Known rows, with every step that occurs
zozav > bive > rudu: [  1.2  11.8   0.4  -7.2  16.5  35.5  47.9  14.0  -7.5 -18.4  -3.5   3.9
 -18.5  -6.1   6.5  40.6   4.7 -21.1 -17.3]
rudu > fini > lasu > bive > kivod: [  0.7  19.1 -17.8  -5.6   6.6   7.2 -40.4  21.1 -20.8  -6.9  38.7   0.1
  17.7  13.1 -36.3  -9.6  -9.1  -5.9  18.8]
lasu > fini > kivod > bive > rudu: [-15.6  18.0  -1.2  25.8  16.1  49.2  11.8  -6.6  39.7  -2.4 -47.1  -4.5
 -26.3 -33.4 -14.0   9.8   0.5  12.6 -11.7]
rudu > bive > zozav: [-28.7   4.9 -23.5 -17.2  14.1  45.3  21.8 -38.3  -5.6   2.5   4.6  12.6
   8.5  15.4 -15.2  -8.6  -1.2   7.9  -0.1]
rudu > fini > zozav: [-29.1  -8.0 -19.7  38.0   0.8  26.2 -23.4   0.5   4.2  -6.0  26.5   1.7
  -6.9   7.9 -18.9 -10.6 -18.9  30.0   9.1]
fini > lasu: [-19.2   0.3 -19.1  30.5   8.9  24.5   9.4   4.3 -22.5 -16.1  22.2  -7.7
  -5.8 -26.9 -27.3   8.4   6.4  11.9  16.1]
lasu > fini > rudu > bive: [-30.4  -4.2 -22.3 -13.2  12.6  39.5   7.5 -30.2 -18.0   0.2  11.0  -8.5
  30.7  -8.0 -42.2  33.3  -0.2  38.7  26.1]
bive > lasu > fini > kivod: [-30.2  -2.1 -40.7   4.6  16.6  25.8  -8.2 -46.0  40.3   7.3  -9.6  11.8
 -18.8 -31.1  -3.1  48.2  -6.2  21.3  15.9]
rudu > fini > kivod: [-34.9  -2.7 -12.5  35.3   9.7  47.2 -56.3  -4.9  12.9   6.0 -20.2  -5.8
  -7.7 -10.4  -7.8  -1.0 -33.0  30.6  31.5]
fini > rudu > bive > zozav: [-39.4   6.0 -14.4  -8.0  21.7  40.1  29.1 -34.8 -30.0  -2.8  -1.5   3.8
   9.1   2.4 -25.8  15.6 -18.4  16.8  17.0]
lasu > fini: [-13.1  -8.0 -27.0   1.7   5.7  42.7  15.8 -13.6   5.3  -1.2  35.9   4.8
   0.0  -9.4  -9.0  27.0  14.2  15.2   0.8]
lasu > bive > kivod: [ -6.3  11.5  -2.7   2.5   6.4  12.0   1.1  23.6 -12.4  -6.5  38.6  16.7
  26.8  19.3 -24.2   9.5  10.2 -25.8  -4.6]
bive > rudu: [ -7.6   9.2   1.7  19.2   0.1  29.7  37.2   9.0  14.1 -12.9  -4.1   2.2
 -31.2   8.6  -7.5   5.3  11.6   0.6 -13.0]
bive > kivod: [  8.7   6.5 -16.0  20.3   7.9  37.9  -0.9  16.4 -14.0  -6.8  19.8  16.5
 -13.4   0.0 -23.1   6.2  12.7  -4.7  -8.0]
rudu > bive > kivod: [ -0.9  10.3 -20.0  -3.9   8.0  39.3 -15.6  -6.2 -13.4   0.3  -0.4  10.3
  16.7  15.0 -44.9  -8.2  16.2  12.9  -0.1]
rudu > fini > zozav > bive: [-19.6  -5.0 -21.8   8.9  17.0  30.7 -14.7   5.9 -18.4 -12.6  30.3   4.1
   7.2  -3.1  -5.4  21.2 -26.3   7.3   4.8]
fini > rudu > bive > lasu: [-31.6   3.9 -24.1 -14.4   6.0  24.8   1.9 -26.1   0.3   2.8  -5.8  -3.0
   2.2   2.0 -37.4  30.5 -18.8  14.6  30.6]
rudu > bive: [-27.5  -1.6 -15.0   0.0   2.2  41.6  -8.4 -12.2  -3.7   1.5   2.8  -4.0
  26.1  11.4 -34.0  -9.3   6.5  19.9  13.2]
zozav > bive > lasu > fini > kivod: [-22.6   1.4 -42.8 -22.7  32.4  30.4   4.4 -40.4  17.8   2.3  -5.2  14.8
  -7.2 -44.3  13.1  80.9 -12.0   0.4  10.6]

Rows
[-24.5  -7.8 -45.8   6.2   7.3   8.0  24.9 -39.7  30.2  -4.4  36.3  19.8
 -19.0 -13.4 -14.0  38.4   7.0  21.4  -6.3]
bive > lasu > fini > zozav
[-22.4  -1.0 -32.1  -0.9  18.7   8.3  34.3 -12.6  -0.8 -15.3  27.7  19.7
 -11.0 -17.0   0.3  56.7 -10.2 -13.2  -4.7]
fini > zozav > bive > lasu
[-35.6  13.6 -13.3  -4.9  19.3   3.4  45.4 -13.3 -24.1 -14.0  40.8   8.6
  18.8  -2.8  -9.6   8.7  -3.0 -19.4   5.9]
fini > lasu > bive > zozav
[-16.0   7.2  -6.9  36.1  -1.6  17.8   1.6   0.2  23.4 -13.7  -1.8   2.6
 -33.4  19.6 -14.8 -11.9 -12.5  29.3  -8.7]
bive > rudu > fini > zozav
[-27.7  11.2 -17.0  24.6  10.0  42.9 -19.7  -2.1  39.0   6.8 -31.9   0.7
 -25.5 -31.0 -15.0  11.3 -26.6  -8.3  11.2]
fini > kivod > bive > lasu
[ 15.1   8.6 -18.0  -9.4  24.2  41.2  12.2  21.2 -34.0 -12.7  23.4  17.8
  -2.5 -12.9  -9.2  39.4   6.6 -26.7 -12.8]
zozav > bive > kivod
[-10.5  10.9 -13.3   5.6  14.7  34.4 -10.7   0.8 -36.1  -4.8  -6.7   2.4
  17.9  -0.4 -54.2  17.9  -1.8  19.1  17.0]
fini > rudu > bive > kivod
[ -1.8   9.9 -21.3  -2.1  -1.8  46.0   2.5   9.6  32.3   3.9  14.5   2.0
 -31.2  -3.9 -17.1   3.2 -13.1 -27.0  -3.3]
kivod > bive > lasu
[-23.8  12.8   0.0  33.8   7.6  35.8 -31.9  -4.6  32.3  -1.4 -50.0  -6.1
 -34.0  -3.1  -1.9  -4.9 -25.6  28.9  13.1]
bive > rudu > fini > kivod
[ -7.3  18.2  -9.1   8.9  12.3  -3.5   2.7  20.0 -31.5 -16.6  36.9   8.0
  24.3  -3.7 -40.0  10.0  13.9 -16.9   6.1]
fini > lasu > bive > kivod
[ -6.7  17.1   1.6  34.0  -2.3  35.7  -4.8  21.9  32.4 -10.0  -9.3  -5.9
 -38.1  14.0 -25.3 -33.5 -20.3  11.1 -16.5]
kivod > bive > rudu > fini > zozav
[ -4.6  -3.9 -43.9 -22.1   3.1  29.2  16.7 -31.5  31.6   5.8  34.4  13.7
 -24.9  -6.1  -5.4  38.9   5.8   4.5   1.2]
bive > lasu > fini
[ 10.3  19.8 -14.0 -15.1  17.9  28.9   8.0  12.0 -16.5 -19.5  -3.6 -13.4
 -27.8  -7.3  -5.7  19.3 -14.9  -2.2   6.2]
zozav > bive > rudu > fini > lasu
[-21.3  14.8  16.7   3.2  -2.3   5.6  37.5  14.0  16.9 -12.7  14.2   3.4
  10.3  28.1  -9.4   5.0   9.5 -21.3  -9.6]
lasu > bive > rudu
[-34.4   7.1  -5.2 -10.4  13.3  18.8  43.4 -11.4  -6.6  -3.7  44.4  18.2
  20.3  19.3   4.1   7.4  -5.1 -29.2  -4.9]
lasu > bive > zozav
[  3.5  20.5   8.7  20.6  -0.6  48.1  25.9  29.2  24.6  -8.9 -13.7  -5.5
 -34.0   3.0 -16.9 -14.5   2.0 -16.6 -21.9]
kivod > bive > rudu
[-31.1  12.8   7.7  19.3  -3.7  -8.2   2.9   8.6  25.4 -12.9  18.1   3.6
   7.2  37.9 -16.8 -10.0 -13.1   7.7  -3.9]
lasu > bive > rudu > fini > zozav
[-17.4   9.1  -0.4  23.1  21.0  11.4  56.8   5.7  -8.4 -28.5  -0.9  12.0
 -13.3 -12.5  -1.5  40.0   5.3  -2.5 -23.8]
fini > zozav > bive > rudu
[-22.5  21.6  14.5  46.6  12.4  46.5   8.6  14.2  30.1  -6.9 -57.8  -6.6
 -29.3 -23.3 -16.7  -7.5 -10.6   0.7  -7.9]
fini > kivod > bive > rudu
[  8.8  13.6  -6.9 -21.5  11.2  43.5   4.9  12.6   2.7  -9.3   1.0  -3.3
 -25.0  14.3   8.0  18.2 -17.8 -11.9  -5.5]
zozav > bive > rudu > fini
[-33.7  14.3  -6.9  31.9  26.5  60.0  11.2 -10.8   8.8   0.7 -31.9   8.4
 -19.7 -31.6  -2.0  -4.1 -25.8  -9.3  -3.5]
fini > kivod > bive > zozav
[-23.1  -9.8 -28.8   2.7  27.3  23.5  36.9 -18.0 -19.3 -17.0  42.2  14.8
  19.7 -30.5  -4.2  59.3   8.1   9.6  -9.4]
lasu > fini > zozav > bive
[-22.3  -7.6 -17.1  10.7  13.7  38.9  21.4  -8.1 -16.8  -6.4  29.7  -3.5
   0.7 -24.5 -20.3  50.3  -3.8  22.4  18.0]
lasu > fini > rudu
[-18.3  12.8 -22.2  11.6   5.2  52.8 -62.0  -0.9  49.0  15.3 -29.9  -6.6
 -33.3  -9.8 -12.8 -10.3 -49.8   2.2  21.9]
rudu > fini > kivod > bive > lasu
[-24.7   7.5 -11.6  -2.3   0.8   9.8 -30.0  12.5 -10.8  -5.5  43.9 -14.1
  26.9  12.9 -24.0 -10.6 -18.4   3.5  31.3]
rudu > fini > lasu > bive
[-13.3   3.9 -37.6   5.1   6.3  24.8  20.4 -21.1  37.6  -0.6  27.3  13.4
 -23.0 -17.7 -25.1  17.6  -1.5   3.8 -14.7]
kivod > bive > lasu > fini > zozav
